Each row was made from one walk, in order. Every step used is in the known rows, and no mark comes twice. Write each row's walk.
Known rows
p, f, t, s, k, j, h: +1.95 +0.84 +4.21 +0.75 -1.36 +0.17 +0.30 -0.26 -1.48 +1.46 -0.80 -0.20 -1.34 +0.14 +0.63 +0.47 -0.70 -1.13 -2.35 +0.65 -2.35
x, t, s, k: -1.80 -0.54 +3.92 +0.26 -0.33 -0.57 +2.73 +1.60 -1.91 +3.11 -2.35 -1.04 -0.75 +0.82 -1.50 -3.09 +1.64 +1.51 -0.05 +0.16 -1.77
j, k, f, s: +0.62 +0.01 +4.95 -0.63 -1.09 -0.28 +1.86 +1.31 -1.80 +1.75 -2.61 -3.34 -0.10 +0.92 -2.66 -1.74 +3.42 +1.38 +0.68 +1.39 -1.04
d, x, t, f, s, k, j, h: +0.89 +0.65 +5.13 +1.45 -1.41 -0.99 +1.33 +0.31 -2.42 +2.21 -2.76 -1.64 -1.68 +0.11 +0.44 -1.15 +2.22 +1.54 -0.63 +1.65 -2.48
h, j, k, f, s: +2.40 +1.12 +4.58 -0.10 -1.50 -0.86 +0.51 +0.65 -1.92 +1.60 -2.48 -3.93 -0.94 +1.10 -1.88 -2.56 +3.49 +1.42 -0.24 +0.46 -1.76
k, f, t: -0.29 -0.45 +4.32 +0.19 +0.49 +0.86 +0.66 -0.53 -0.82 +2.38 -0.95 -1.61 +1.11 +2.12 -2.10 -3.70 +1.54 +0.83 +0.64 -0.28 +0.30
j, k, f, s, p: +1.01 +0.54 +3.59 -1.05 -0.98 -0.33 +1.95 +1.39 -1.18 +2.26 -2.85 -1.74 +0.60 +1.73 -2.81 +0.81 +3.12 +1.42 -0.31 +0.87 -0.55
k, j: -0.87 +1.52 +2.91 +1.50 +1.51 -0.24 -0.22 +0.39 -1.41 +1.76 -1.26 -1.09 +1.29 +1.38 -0.74 -4.18 +1.04 -0.20 -1.37 -0.21 -1.99
f, t, s, k: +0.03 -0.81 +3.51 -0.70 -0.29 -0.46 +2.07 +1.64 -1.65 +2.12 -1.52 -0.56 +0.12 +0.69 -2.07 -2.77 +0.61 -0.17 -1.10 -0.22 -1.07
p, s: -1.05 -0.39 +1.67 +1.48 +0.76 -1.02 -0.09 +0.22 -0.58 +2.02 -0.91 -1.02 +0.44 +2.17 -1.74 -4.01 +1.15 +1.44 -1.43 +0.69 -1.77
t, f, s, k, j, h: +0.94 +2.56 +5.41 +0.60 -0.77 -1.27 +0.03 +0.49 -2.73 +0.78 -2.38 -2.79 -1.04 -1.38 +0.43 +0.05 +1.00 -1.48 -0.67 +1.12 -2.51
d, x, t, s: -0.65 -1.67 +2.51 +1.22 +0.39 -1.31 +1.92 -0.05 -0.74 +2.82 -1.78 +0.37 -0.39 +2.50 -1.51 -4.74 +2.49 +4.13 -1.10 +1.18 -1.87
d, x, t, f: -1.16 -1.69 +3.64 +2.66 +0.73 -1.50 +0.67 -0.73 -1.19 +3.24 -1.15 -0.40 -0.48 +1.82 -0.90 -4.18 +3.09 +4.01 +0.43 +1.09 -1.33
t, s, k, j, h: +0.17 +2.95 +3.35 -0.05 -0.99 -1.18 +0.30 +0.38 -2.15 +0.75 -1.87 -0.89 +0.25 -0.02 +0.38 -1.05 +0.05 -1.13 -1.99 +0.12 -2.91
d, x: -0.95 -0.14 +1.12 +0.69 +0.87 -1.53 -0.03 +0.45 -0.84 +2.20 -1.55 +0.31 +1.80 +3.30 -1.93 -5.24 +3.00 +2.92 -0.87 +0.97 -1.34
k, f, t, s, p: +1.29 -0.11 +3.58 -0.54 +0.48 +0.00 +1.66 -1.25 +0.07 +2.26 -0.77 -0.01 +0.68 +2.02 -1.89 +0.08 +0.35 +1.12 -1.23 -0.51 +0.17
s, k, f, t: -0.60 +0.26 +4.59 -0.62 -0.69 +1.01 +1.78 +0.77 -1.52 +2.84 -1.46 -1.90 +0.95 +1.76 -1.81 -2.93 +1.76 +0.06 +0.79 -0.24 +0.46
j, k, f, t: +0.28 -1.31 +4.67 +0.26 -1.19 +0.90 +1.55 +0.70 -1.46 +2.39 -1.25 -1.88 +1.23 +1.86 -2.66 -2.41 +2.34 +0.99 +0.66 -0.49 -0.21
p, f: -1.06 +0.00 +2.60 +1.57 +1.04 -0.71 -0.81 +0.22 -0.95 +2.54 -0.83 -0.54 -0.11 +1.97 -1.13 -3.15 +2.05 +2.08 -0.37 +1.69 -1.27

Which walk is each row?
-0.97 -0.87 +5.88 +0.69 -0.21 -0.72 +2.31 +1.73 -2.41 +3.15 -2.92 -2.91 -2.12 -0.72 -1.48 -2.00 +2.56 +1.34 +1.21 +1.18 -1.29 | x, t, f, s, k
+0.66 -0.59 +4.83 -0.17 +0.36 +0.05 +1.69 -1.20 -0.51 +1.96 -0.62 -1.69 -0.13 +1.23 -1.52 -2.45 +0.76 +1.06 -0.21 +0.12 -0.43 | k, f, t, s
+0.60 -1.53 +3.23 +1.26 +0.73 -1.64 +1.68 +0.14 -0.75 +3.25 -2.39 +0.05 -0.92 +1.79 -1.85 -1.06 +2.86 +3.86 -0.75 +1.60 -0.87 | d, x, t, f, s, p
+0.14 -0.39 +4.13 +0.27 -1.18 +0.79 +2.22 -0.10 -0.72 +2.75 -0.55 -1.87 -0.35 +1.92 -1.70 -2.24 +1.00 +0.74 -0.57 +0.37 -0.18 | p, s, k, f, t
+0.49 +1.16 +3.41 -0.98 +0.54 -0.36 +1.13 +0.19 -0.42 +2.29 -2.25 -1.60 +0.49 +1.99 -2.37 -0.53 +2.27 +1.47 -0.42 +0.93 -0.13 | k, f, s, p
+0.12 +0.43 +1.85 -0.76 +1.20 -1.09 +0.37 +1.87 -0.86 +2.09 -2.73 -0.50 +1.06 +1.98 -2.99 -1.56 +1.72 +0.84 -1.31 +0.51 -0.88 | f, s, p
-0.75 +0.79 +3.26 -1.12 -0.15 -0.85 +1.46 +3.03 -2.15 +2.08 -3.15 -2.04 +0.10 +0.64 -2.49 -3.23 +2.52 +0.03 -0.27 +1.17 -1.34 | f, s, k
+0.56 +0.53 +2.20 +1.19 -0.89 -1.37 -0.78 +1.42 -2.33 +1.71 -1.93 -1.77 +0.74 +1.95 -1.72 -4.21 +2.68 +0.99 -1.13 -0.76 -2.31 | h, j, k
-0.09 +0.23 +3.64 +1.14 -0.56 -0.70 +2.97 +0.64 -1.74 +2.99 -1.92 +0.05 -0.93 +1.70 -0.16 -3.21 +1.89 +2.38 -2.07 +0.68 -2.37 | d, x, t, s, k, j
+1.21 +1.28 +3.89 -0.23 -1.09 -0.09 +0.70 +0.64 -1.93 +1.06 -1.56 -0.61 +0.31 +0.00 -0.32 -1.10 -0.76 -2.01 -2.14 -0.75 -2.22 | f, t, s, k, j, h
+1.31 +2.36 +3.97 +0.28 -1.18 -0.30 -0.28 +1.10 -2.18 +1.52 -2.46 -1.75 -1.39 +0.01 +0.07 -0.24 +1.01 -0.70 -1.42 +2.17 -2.60 | p, f, s, k, j, h
+0.09 -0.10 +4.55 +0.89 +1.24 -1.88 +0.25 +0.20 -1.59 +1.48 -1.75 -2.74 -1.10 -0.43 -1.33 -2.28 +2.12 +1.00 +0.18 +1.41 -1.48 | t, f, s
-0.64 +0.35 +4.11 +0.30 -0.88 -0.25 +1.24 +0.49 -1.56 +2.24 -1.61 -2.28 +1.05 +1.97 -1.81 -2.31 +3.10 +1.66 +0.83 +0.32 -0.87 | j, k, f
-0.27 -1.29 +4.63 +0.74 -0.66 -1.42 +2.49 +1.34 -1.93 +3.27 -2.69 -1.59 -1.92 +0.64 -1.44 -2.87 +3.60 +3.11 +0.44 +2.08 -1.37 | d, x, t, f, s, k
-1.20 +0.38 +2.03 +0.79 -0.34 -1.05 +1.04 +1.27 -1.34 +2.33 -1.22 -1.13 +0.11 +1.84 -1.54 -3.22 +1.47 +0.72 -1.38 +0.76 -1.74 | p, s, k
-0.38 +0.36 +1.24 +1.14 +1.14 -0.60 -0.77 +0.38 -0.38 +2.95 -1.05 +1.03 +0.58 +2.78 -1.27 -0.55 +1.59 +2.06 -1.34 +1.10 -0.77 | s, p, f
-0.31 +0.48 +1.42 -0.07 +1.07 -1.77 +0.52 +0.27 -0.44 +1.89 -1.39 +0.77 +0.97 +1.89 -1.73 -0.88 +0.75 +1.33 -2.16 -0.03 -1.39 | t, s, p
-0.50 +1.59 +4.62 -0.79 -0.67 -0.79 +2.14 -0.23 -1.36 +2.00 -1.41 -1.88 -0.42 +0.82 -0.72 -1.41 +1.89 +1.11 -0.03 +0.87 -1.06 | t, s, k, f
-1.00 +0.78 +3.03 -0.53 -0.23 -1.52 +1.59 +1.46 -1.77 +1.90 -1.89 -0.90 -0.03 +0.67 -1.14 -2.53 +1.45 +0.55 -1.01 +0.57 -1.86 | t, s, k
-0.73 +1.12 +3.63 +0.40 -1.01 -0.32 +1.68 -0.38 -0.93 +2.54 -0.96 -2.25 -0.37 +1.86 -1.03 -2.11 +1.96 +1.45 -0.47 +1.07 -0.85 | p, s, k, f
+0.99 +1.33 +3.74 +0.89 -1.32 -0.64 -0.23 -0.26 -1.90 +1.89 -1.53 -2.80 +0.26 +1.97 -0.95 -3.17 +3.18 +1.56 -0.18 -0.40 -1.77 | h, j, k, f
